Each row was made from one small tree. The marks that hang from a mark follow it in brackets, in alphabetical order. Every link used is in the known rows. Write each row's tree.
Known rows:
mivo[gizag[tolu volivuk]]: [-0.13 -2.64  0.06 -1.85  1.16  0.04 -1.58  2.74 -1.96 -1.43 -0.78  0.90
 -0.20  0.16  1.34  0.15 -0.11  0.26  2.88 -0.59  3.81]
mize[fupi[gizag] mivo vulo]: [ 0.66  1.68 -2.89 -1.21  1.31 -0.05  0.87  3.27  1.81 -3.15  6.25 -1.92
  0.06 -0.42  0.96  2.23 -4.05 -0.11 -0.24 -1.72 -2.08]
vulo[mize[fupi[gizag] mivo]]: [ 0.04  2.73 -1.74 -0.11 -0.41  0.77  0.37  2.46  1.06 -2.67  4.85 -1.68
 -0.61  1.04  0.53  2.79 -2.34 -0.41  0.40 -1.04 -0.69]
fupi[gizag mize]: [ 0.04  1.37 -0.78 -2.22 -0.30  0.01 -0.28 -0.73  0.50 -1.74  2.14  0.83
 -0.36 -0.68 -0.81  1.94  0.25 -1.77  1.46  0.10 -1.22]
volivuk[bigok]: [ 0.43 -0.74  1.31  0.91  1.49 -0.69 -0.36 -0.84  0.63  0.66 -1.60 -0.33
  0.82  0.10  0.72  1.47 -0.33 -0.89 -0.92  0.14  1.09]
fupi[mize[mivo vulo]]: [ 0.67  0.94 -1.41 -0.62  0.97 -0.38  0.20  0.72  2.10 -1.14  2.67 -1.18
 -0.89 -0.52 -0.76  1.05 -2.59 -2.93  0.80 -0.73 -0.28]
mivo[gizag[tolu volivuk[bigok]]]: [ 0.09 -3.21  0.87 -1.36  2.16 -0.42 -1.74  2.18 -1.47 -1.02 -1.78  0.62
  0.30  0.15  1.86  1.14 -0.32 -0.32  2.34 -0.46  4.51]
fupi[gizag[tolu volivuk]]: [-1.13 -1.68 -0.25 -2.46  1.54  0.09 -0.99  1.25 -0.72 -1.85  1.09  0.52
 -0.47 -0.73  1.12  2.17  0.78  0.57  1.93  0.16  1.08]
fupi[gizag mize[mivo vulo]]: [ 0.23  1.29 -2.52 -2.42  1.14 -0.19 -0.16  0.77  2.06 -2.74  4.84 -0.72
 -0.45 -1.09 -0.74  2.19 -1.84 -2.94  0.69 -1.06 -1.77]
tolu[gizag[mivo]]: [-1.41  0.00 -0.67 -0.27  0.79 -0.16  0.55 -1.89  1.45  0.48  1.93  2.08
  0.65  1.92  1.55 -0.33 -0.54  1.12 -0.76  0.54 -1.36]
gizag[fupi mivo tolu volivuk]: [-4.74 -2.98  1.15 -0.62  2.33 -0.45 -0.13  1.10 -0.28 -0.43  0.58 -0.06
 -4.97  0.71  1.43  0.97 -1.35  3.19 -0.65  0.90  2.62]
tolu[gizag[fupi mivo volivuk[bigok]]]: [-2.77 -1.97  1.21 -0.32  2.21 -0.79  0.39 -1.87  1.40  1.00  0.68  1.13
 -0.39  1.95  2.14  1.14 -0.41  1.01 -1.55  0.91  0.77]
tolu[gizag[fupi mivo volivuk]]: [-3.06 -1.51  0.38 -0.91  1.20 -0.33  0.63 -1.26  0.96  0.61  1.82  1.38
 -0.97  1.86  1.66  0.23 -0.20  1.64 -0.90  0.83  0.08]
gizag[mivo]: [-1.56 -0.43 -0.40  0.23  0.80 -0.08  0.58 -0.55  1.00 -0.25  1.27  0.69
 -1.69  0.32  0.54 -0.31 -1.25  1.63 -1.29  0.19 -0.98]
gizag[volivuk]: [ 0.28 -1.77  0.71 -0.92  0.65 -0.03  0.10  0.63 -0.20  0.05 -0.84 -0.16
  0.28 -0.48  0.62  0.81  0.52 -0.29  1.59  0.19  1.41]
mivo[gizag]: [ 0.49 -0.69 -0.80 -1.11 -0.19  0.24 -0.93  1.63 -1.22 -1.15  0.36  0.90
  0.59  0.13  0.27 -0.79 -0.12 -0.30  0.86 -1.05  1.25]
vulo[mize[fupi]]: [ 0.36  3.14  0.27  0.55 -0.88  1.10  0.25  2.01  0.16 -1.15  1.37 -0.70
  0.11  1.00  0.83  1.67 -2.57  0.92  0.85 -0.50  1.12]
fupi[gizag[volivuk] mize[vulo]]: [ 0.64  0.55 -0.58 -3.56  1.26  0.29 -0.51  0.83  0.98 -2.23  2.06  0.39
  0.58 -1.94  0.03  2.45 -1.04 -1.84  2.34 -0.45  0.08]
tolu[gizag[mivo volivuk[bigok]]]: [-0.91 -1.88  0.83 -0.43  2.36 -0.60  0.40 -1.89  1.68  0.86  0.19  1.77
  1.41  1.55  2.47  1.18 -0.41  0.36 -0.06  0.84  0.47]
fupi[mize]: [ 0.46  1.01  0.31 -0.52 -0.40 -0.19  0.19 -0.81  0.52 -0.14  0.06  0.29
 -0.76  0.02 -0.82  0.78 -0.61 -1.78  1.49  0.42  0.32]
mivo[gizag[tolu]]: [-0.38 -1.27 -0.58 -1.12  0.65  0.09 -1.63  2.29 -1.71 -1.48 -0.13  1.06
 -0.43  0.49  0.89 -0.41 -0.50  0.54  1.70 -0.77  2.69]
tolu[gizag[fupi volivuk]]: [-1.82 -1.20  0.75 -1.02  0.53 -0.32  0.17 -0.84  0.22  0.90  0.75  0.84
  0.33  1.63  1.27  0.46  0.78  0.31  0.15  0.65  0.86]

Write each row's tree:
[-2.03 -2.74  0.47 -1.78  1.04 -0.15 -1.55  2.78 -2.20 -1.30 -0.26  0.32
 -2.11  0.55  0.99  0.12 -0.18  0.94  1.42 -0.44  4.11] -> mivo[gizag[fupi tolu volivuk]]
[ 0.18 -0.05 -1.21 -0.49  0.13  0.80 -0.81  2.78  0.42 -1.85  2.23 -1.26
 -0.20  0.81  0.36  1.19 -0.92 -1.85  1.23 -1.33  1.94] -> vulo[mize[mivo[gizag[volivuk]]]]
[-3.18 -2.59  1.63 -0.83  1.62 -0.38 -0.74  1.60 -1.22 -0.19 -0.69 -0.71
 -3.33  0.40  0.93  1.22 -0.06  1.56  0.72  0.74  3.62] -> gizag[fupi tolu volivuk]
[-1.25  2.75 -0.48 -0.45  0.13  1.06 -0.14  2.14  0.29 -2.53  3.13  0.04
 -1.21  0.96  1.47  2.54 -2.95  2.30  0.64 -0.41  0.56] -> vulo[mize[fupi[gizag[mivo tolu]]]]
[-1.17 -1.47  0.02 -0.99  1.38 -0.22  0.64 -1.40  1.25  0.49  1.30  1.93
  0.86  1.54  1.98  0.30 -0.15  0.94  0.57  0.76 -0.23] -> tolu[gizag[mivo volivuk]]
[-2.37 -2.94  0.67 -0.78  2.54 -0.22 -0.09  0.84  0.12 -0.60 -0.09  0.65
 -2.75  0.22  1.91  1.03 -1.32  2.37  1.22  0.77  2.25] -> gizag[mivo tolu volivuk]
[-0.52 -1.93  1.25 -1.55  0.90 -0.53 -1.06  1.10 -0.87 -0.74 -0.87  0.15
 -0.92  0.20  0.23  1.18 -0.31 -1.58  1.08 -0.42  3.56] -> mivo[gizag[fupi[mize] volivuk[bigok]]]
[ 0.76 -0.64 -2.73 -1.09  1.61  0.01 -0.64  3.20  0.98 -2.11  3.58 -1.20
  0.26 -0.44  0.34 -0.30 -2.58 -1.71 -0.20 -2.27  0.26] -> mize[mivo[gizag] vulo]
[-4.65 -0.43  0.66 -0.05  1.40 -0.62 -0.09 -0.22  0.36 -0.64  1.39  0.36
 -5.81  1.15  0.19  0.81 -2.33  2.09 -0.94  0.99  1.47] -> gizag[fupi[mize] mivo tolu]
[ 1.03  0.48 -1.91 -1.43  0.82 -0.18 -0.39  1.74  1.31 -1.87  2.84 -0.69
 -0.49 -0.38 -0.59  0.49 -2.64 -3.19  1.36 -1.45  0.48] -> fupi[mize[mivo[gizag] vulo]]
[-1.78  1.02 -1.28 -2.60  2.16  0.13 -0.75  0.62  1.41 -2.78  3.29  1.33
 -2.00 -0.98  0.63  1.95 -2.89  0.59  0.81 -0.32 -0.35] -> fupi[gizag[mivo tolu] mize[vulo]]
[-2.38 -1.98 -0.57 -2.31  2.11  0.02 -0.57  0.82  0.01 -2.08  2.09  1.07
 -1.78 -0.42  1.49  1.91 -0.27  1.94  0.88  0.32  0.29] -> fupi[gizag[mivo tolu volivuk]]
[-0.51 -3.04  2.08 -0.23  3.01 -0.71 -0.95  0.77 -0.38  0.13 -2.65 -0.24
 -0.35 -0.02  1.98  2.49 -0.34  0.02  1.83  0.74  4.11] -> gizag[tolu volivuk[bigok]]
[ 1.02 -2.49  0.62 -1.34  1.32 -0.22 -1.19  1.54 -0.91 -0.67 -1.33  0.53
  1.37 -0.12  1.17  0.74  0.20 -1.12  1.54 -0.78  3.05] -> mivo[gizag[volivuk[bigok]]]
[ 0.08  1.64 -1.36  0.27 -0.03  0.62 -0.37  3.87 -0.10 -2.56  3.36 -1.44
 -1.08  1.76  1.13  1.86 -3.16 -0.12  1.51 -1.32  1.99] -> vulo[mize[fupi mivo[gizag[tolu]]]]
[ 0.76  1.15 -1.18 -0.25 -0.29  0.71  0.10  3.71  0.23 -2.36  3.28 -1.54
 -0.31  1.33  1.03  1.96 -2.65 -0.81  1.81 -1.36  1.81] -> vulo[mize[fupi mivo[gizag[volivuk]]]]
[ 0.14  1.78 -1.30 -0.57 -0.04  0.75  0.41  2.75  0.94 -2.64  4.46 -1.81
 -0.41  0.78  0.87  3.25 -2.04 -0.59  1.21 -0.90  0.05] -> vulo[mize[fupi[gizag[volivuk]] mivo]]
[ 0.45 -1.48 -1.49 -0.64  0.93 -0.58  0.40  3.95 -0.47 -2.46  3.31 -1.40
 -1.37  1.29  1.57  1.71 -2.58 -0.06  2.56 -0.90  1.91] -> mize[fupi mivo[gizag[tolu volivuk]]]
[ 1.08  1.41 -2.02  0.18  1.28 -0.27  1.23  3.08  1.76 -1.86  4.58 -2.39
 -0.23  0.09  0.92  1.32 -4.67 -0.14 -0.16 -1.47 -0.86] -> mize[fupi mivo vulo]
[-1.52 -1.65  1.59 -0.46  1.56 -0.76 -0.09 -1.39  0.62  1.26 -0.27  0.57
  0.91  1.71  1.67  1.42  0.57 -0.28 -0.44  0.77  1.59] -> tolu[gizag[fupi volivuk[bigok]]]
[ 0.55  0.74 -0.37 -1.63  0.00  0.08  0.81  1.63 -0.35 -1.96  2.46 -0.09
  0.39 -0.15  1.18  2.38 -1.15  1.13  1.62 -0.13 -0.46] -> mize[fupi[gizag[volivuk]]]
[-3.29 -0.12 -0.24 -0.12  0.64 -0.37  0.58 -1.74  1.12  0.61  2.44  1.55
 -1.16  2.22  1.21 -0.37 -0.62  1.90 -2.13  0.57 -1.03] -> tolu[gizag[fupi mivo]]
[-1.94 -1.96 -1.67 -0.30  0.91 -0.61 -0.80  2.47 -0.46 -1.64  2.95 -1.32
 -2.92  1.30  0.03  0.15 -0.83 -0.69 -0.38 -0.93  1.44] -> mize[mivo[gizag[fupi tolu]]]
[-1.25 -0.14  0.67 -1.69  0.98 -0.27  0.05 -0.62  0.97  0.41  1.11  0.84
  0.38  0.96  0.97  0.88 -0.68 -0.74  0.86  0.41  1.19] -> tolu[gizag[fupi[mize[vulo]] volivuk]]
[-0.57  2.28 -0.19 -0.91 -0.06  1.16  0.31  2.08  0.48 -2.30  3.01 -0.17
 -0.38  0.51  1.41  2.66 -2.39  1.61  0.93 -0.49  0.33] -> vulo[mize[fupi[gizag[mivo volivuk]]]]
[-4.39 -3.57  2.22  0.12  3.60 -0.93 -0.44  0.31  0.26  0.04 -0.74 -0.27
 -4.35  0.71  2.01  2.14 -1.62  2.47 -1.25  1.00  3.50] -> gizag[fupi mivo tolu volivuk[bigok]]
[-3.46  0.30  0.35 -0.06  0.25 -0.43  0.65 -1.03  1.05 -0.25  1.95  0.23
 -4.54  0.71 -0.65  0.32 -1.73  1.09 -1.92  0.64 -0.37] -> gizag[fupi[mize] mivo]
